What can hang from each mark
q_100: q_381 q_922
q_988: q_92
q_381: q_92 q_100
q_239: q_946
q_922: q_100
q_92: q_381 q_946 q_988
q_449: q_988
q_648: q_946
q_946: q_92 q_100 q_239 q_648

Each row was made from one small tree. The marks that hang from a mark follow it in brackets, in the order of their numbers. Every link used is in the known rows. Write each row's tree.
Known rows
q_449(q_988): [-11  -1  -5  17   3  24   9  -4  -6  13 -24 -13  -4 -10 -14  -5   2  14
 -26  14  40 -47  10  11]
q_100(q_381(q_92(q_988)) q_922): [ -4 -31  -5   3 -25  40  -7   4  -4   0 -36  -2  10  -6  -2  34   0  41
 -24  23  51 -19  46  35]
q_922(q_100(q_381(q_92))): [ -6  -9 -19   4   0  25  -6  10  -4   9 -14  -7   5 -11  -2  14   3  26
 -33  29  40 -19  31  35]
q_988(q_92(q_381(q_100) q_946)): [-13   2  -4  10 -30  42  16   8   7  -7 -20   1  -3 -20 -23   2  18  55
 -25  17  63 -30  25  16]
q_92(q_946): [ -1  -1 -10  13  -9  23  -4  -5   2   2 -14  -2   4 -19 -11   0   3  32
 -20  10  44 -29  15  16]
q_946(q_100): [  0  -2  -9   8   6  16  -9   4  -5  12 -25 -26   4 -18 -14  -1   3  14
 -21  10  33 -38  18  28]
q_239(q_946(q_100(q_381))): [  2   1 -31  10   0  24 -14  -3   8  25 -25 -15   5 -28  -9   0  -7  25
 -32   9  45 -44  32  47]
q_381(q_92(q_946(q_100(q_922)) q_988)): [  9 -16  -6   3 -27  27  -6   7  -3  -4 -42  -2  28  -9  -7  19   7  47
 -23  17  56  -5  49  31]
q_381(q_92): [-14 -11  -7  15  -8  17  -7  -2  -2   1 -20 -17  -2 -15  -3  12  -1  21
 -26  28  27 -28  25  24]
q_988(q_92): [-10  -6   8   5 -11  26   7  -5 -14   7 -10 -21 -12 -25 -19   1   1  31
 -24  20  36 -37   4  21]
q_922(q_100(q_381)): [ -1  -5 -18   1   7  30  -5   8  -7  14 -10  -8   1 -12 -10   5   7  23
 -27  14  45 -30  15  29]
q_946(q_92 q_100 q_239): [  7  -2 -23 -11  24  18   0  -5   4   5 -39 -23  17  -5 -21   0  10  14
 -26  12  52 -26   1  44]
q_648(q_946(q_239)): [  2 -15  -9   9   2  18  -3 -15   6   8 -19   1  -9 -23 -21 -14  11  22
 -31  22  47 -29   7  27]
q_449(q_988(q_92(q_381 q_946))): [-13   4   2  15 -27  39  23  -5   1   2 -19  -3  -4 -23 -21  -6  11  43
 -25  16  66 -38  17  17]
q_988(q_92(q_381 q_946(q_100 q_648))): [  5   1 -17   5 -19  36  11  -4   8   1 -33  -6   8 -25 -25  -6  13  34
 -13  13  69 -22  20  50]
q_92(q_381 q_946 q_988): [ -9 -10  -7  15 -33  33  12  -3   2  -7 -22  12   2  -9 -21   6  23  35
  -7   6  61 -24  29  18]
q_381(q_100): [-10  -2 -11  11  -2  27   3   9  -2   4 -26 -10  -5  -8 -15   2   9  27
 -25  15  36 -38  18   9]
q_100(q_381 q_922): [  2 -23  -8   2  -8  41 -24   4   2   8 -23 -13   3 -19  -4  16  -7  32
 -26  10  50 -35  22  33]
q_449(q_988(q_92(q_946(q_239)))): [ -3   8  -6   3  -6  30  27 -12   2  -1 -21  -1   5 -20 -21 -11   9  37
 -34  16  65 -36  -3  25]
q_922(q_100): [ -5  -1  -8   2   5  20  -3   6 -14  11  -9 -13  -3  -9 -12  -5  11  17
 -26  14  38 -25   7  16]
q_988(q_92(q_381(q_100(q_922)))): [-14 -15   8  -1 -29  51   0  14  -2  -7 -27 -15 -10 -18 -17   9  11  49
 -30  17  62 -32  24  20]
q_449(q_988(q_92(q_381))): [-20  -3   7  14 -18  37  21  -4  -7   6 -19 -16 -15 -20 -21  -3  10  27
 -27  18  54 -47  13  18]
q_100(q_381(q_92(q_946(q_239))) q_922): [  6 -20 -24  -2 -13  37 -19  -4  23 -11 -29   4  20 -21   3  20  -2  45
 -35  19  67 -16  31  50]
q_92(q_946(q_100 q_648) q_988): [ 14  -1 -25   5 -10  24  15  -4  -1   5 -47   8  21  -4 -24   0  15  24
  -5   6  61 -15  25  39]
q_449(q_988(q_92)): [-12   1   6   9  -7  29  22  -6 -16  12 -19 -19  -9 -18 -19  -4  -1  29
 -30  22  43 -46   4  13]
q_922(q_100(q_381(q_92(q_946 q_988)))): [  1  -8 -20   4 -19  31  14   7  -4   1 -22  18  20  -3  -8  18  15  46
 -24  24  58  -4  43  30]
q_648(q_946(q_100(q_381) q_239)): [ 15 -14 -24   4  11  21  -8  -4  14  18 -29  -5   5 -27 -22  -5   8  24
 -32  19  55 -33  22  50]
q_100(q_381(q_92) q_922): [ -4 -27 -10   5 -14  37 -24   4   5   2 -27 -13   7 -18   4  26 -11  36
 -32  24  45 -24  38  39]
q_92(q_946(q_239 q_648) q_988): [  6  -5 -29   1  -9  30  19 -18   8 -10 -40  21  13   0 -22  -4  23  20
  -9   7  72 -15   7  40]
q_239(q_946(q_92(q_988) q_100 q_648)): [ 10  -4 -39  -4  -2  28  16 -17  -2  20 -60  -2  18   5 -26  -2  11  23
 -17  13  62 -15  23  50]

Which tree is each row?
[ -1 -10 -21   9   1  20 -12   8   5  11 -30 -21  13 -21  -4  19  -5  24
 -29  24  35 -32  42  47] | q_946(q_100(q_381(q_92)))
[ -9 -17  -6   6 -15  34 -14  13   2  -5 -37 -13   5  -7  -1  19   0  40
 -36  27  41 -21  37  17] | q_381(q_92 q_100(q_922))
[  5  -9 -45   4  -2  33   2 -13  28  -8 -38  14  17 -15  -6  10   3  27
 -24  24  67 -15  23  64] | q_100(q_381(q_92(q_946(q_239 q_648))))
[  6 -18 -19 -16   5  37 -17   1  13  -4 -46 -22  17  -6 -16   7  15  23
 -27   7  73 -19  13  52] | q_946(q_92(q_381) q_100(q_922) q_239)
[ -1 -12 -25  -2  -2  21   6   3   6  -1 -42  -6  18  -9 -11  20  11  21
 -25  19  53 -26  37  57] | q_946(q_100(q_381(q_92(q_988))) q_239)
[  5 -13 -26   7 -18  42  -5   5  15 -10 -51   8  19  -4  -4  11   3  47
 -28  25  63  -5  38  32] | q_381(q_92(q_946(q_648)) q_100(q_922))
[  3 -15 -22  -3  -2  34  21 -14  -9   8 -51   2  10  14 -29   9  15  20
  -8  17  58 -13   8  33] | q_946(q_92(q_988) q_648)
[ 16  -9  -4  -7 -17  42 -11   7   1   9 -27 -13  20 -31 -12  13  -7  59
 -30  11  66 -25  29  46] | q_988(q_92(q_946(q_100(q_381 q_922))))
[-11 -17  -5   6 -21  46 -12  15   7  -6 -32 -10  -5 -10 -10   9  13  36
 -26   9  58 -32  30  16] | q_92(q_381(q_100(q_922)))
[ -8  -1 -17  16 -16  25   5   8   9  -6 -30   3  10 -11  -7  10   6  46
 -30  27  41 -19  38  15] | q_381(q_92(q_946) q_100)
[ 13   7 -25  -8   3  25  13 -12   9  -2 -37  -5  15 -24 -23 -10  11  28
 -21  13  69 -20   1  59] | q_988(q_92(q_946(q_100 q_239 q_648)))
[  8  -1 -34  -2  19  19  -2  -7   9   3 -42 -14   9 -12 -16  -9  12  -2
 -20   9  53 -31   2  56] | q_946(q_100 q_239 q_648)
[  4   2 -28   1   6  19  -7  -9   2  22 -36 -21  13 -12 -17  -5  -1  27
 -32  15  46 -28  19  37] | q_239(q_946(q_92 q_100))
[ -6 -19 -12  -4 -12  51  -8  10   6  -4 -43 -12   5   3 -17  14  15  43
 -26  15  66 -21  24  20] | q_946(q_92(q_381(q_100(q_922))))
[ -6   0 -19   9 -27  49  22   1  12  -7 -34   9  -2 -16 -25  -4  18  48
 -18  18  73 -22  20  33] | q_988(q_92(q_381(q_100) q_946(q_648)))
[ -4  -3 -21   0 -18  41  17 -17  18 -13 -27   7  -1 -24 -24  -8  20  30
 -18  13  80 -22   2  53] | q_988(q_92(q_381 q_946(q_239 q_648)))
[ -2 -15  -6   5 -34  40   6  12   1 -13 -45  12  18   1  -7  22  12  59
 -27  21  59  -6  49  12] | q_381(q_92(q_946 q_988) q_100(q_922))
[-20  -3   2   9 -22  40  15  11  -3  -2 -21 -13 -16 -18 -23   3  16  39
 -26  20  52 -39  19  18] | q_988(q_92(q_381(q_100)))
[  6 -22 -14   2  -7  32 -27  11   6   8 -38 -24  18 -20   2  25  -9  33
 -33  22  44 -25  46  50] | q_946(q_100(q_381(q_92) q_922))
[  1  -5 -38   3   3  32   3 -24   6  18 -42  -4   4  -6 -17  -7   1  22
 -26  18  55 -20   9  42] | q_239(q_946(q_92 q_648))
[ 16 -15 -10   3  10  19  -3  -5  -4  24 -36 -14  11 -12 -30  -4   6  33
 -29  26  44 -17  21  27] | q_648(q_946(q_92 q_100))
[  6  -9 -45   0  14  24  -5  -4  21   2 -48  -9  17 -14  -7  10   3   9
 -26  22  55 -25  25  76] | q_946(q_100(q_381(q_92)) q_239 q_648)
[-10 -16 -17  -6  -8  36  16 -11   4  -9 -38   1   3   7 -27   9  29  21
 -14  10  70 -22   9  35] | q_946(q_92(q_381 q_988) q_239)
[ -4   6   3  11 -15  32  24  -7  -8   8 -17  -4   2 -20 -20  -6   1  45
 -30  19  54 -37   9  12] | q_449(q_988(q_92(q_946)))
[ -1 -25  -5  10 -10  32  -1 -11   6  12 -26  -3  -7 -11 -30  -2  14  34
 -25  27  57 -19  20  22] | q_648(q_946(q_92(q_381)))
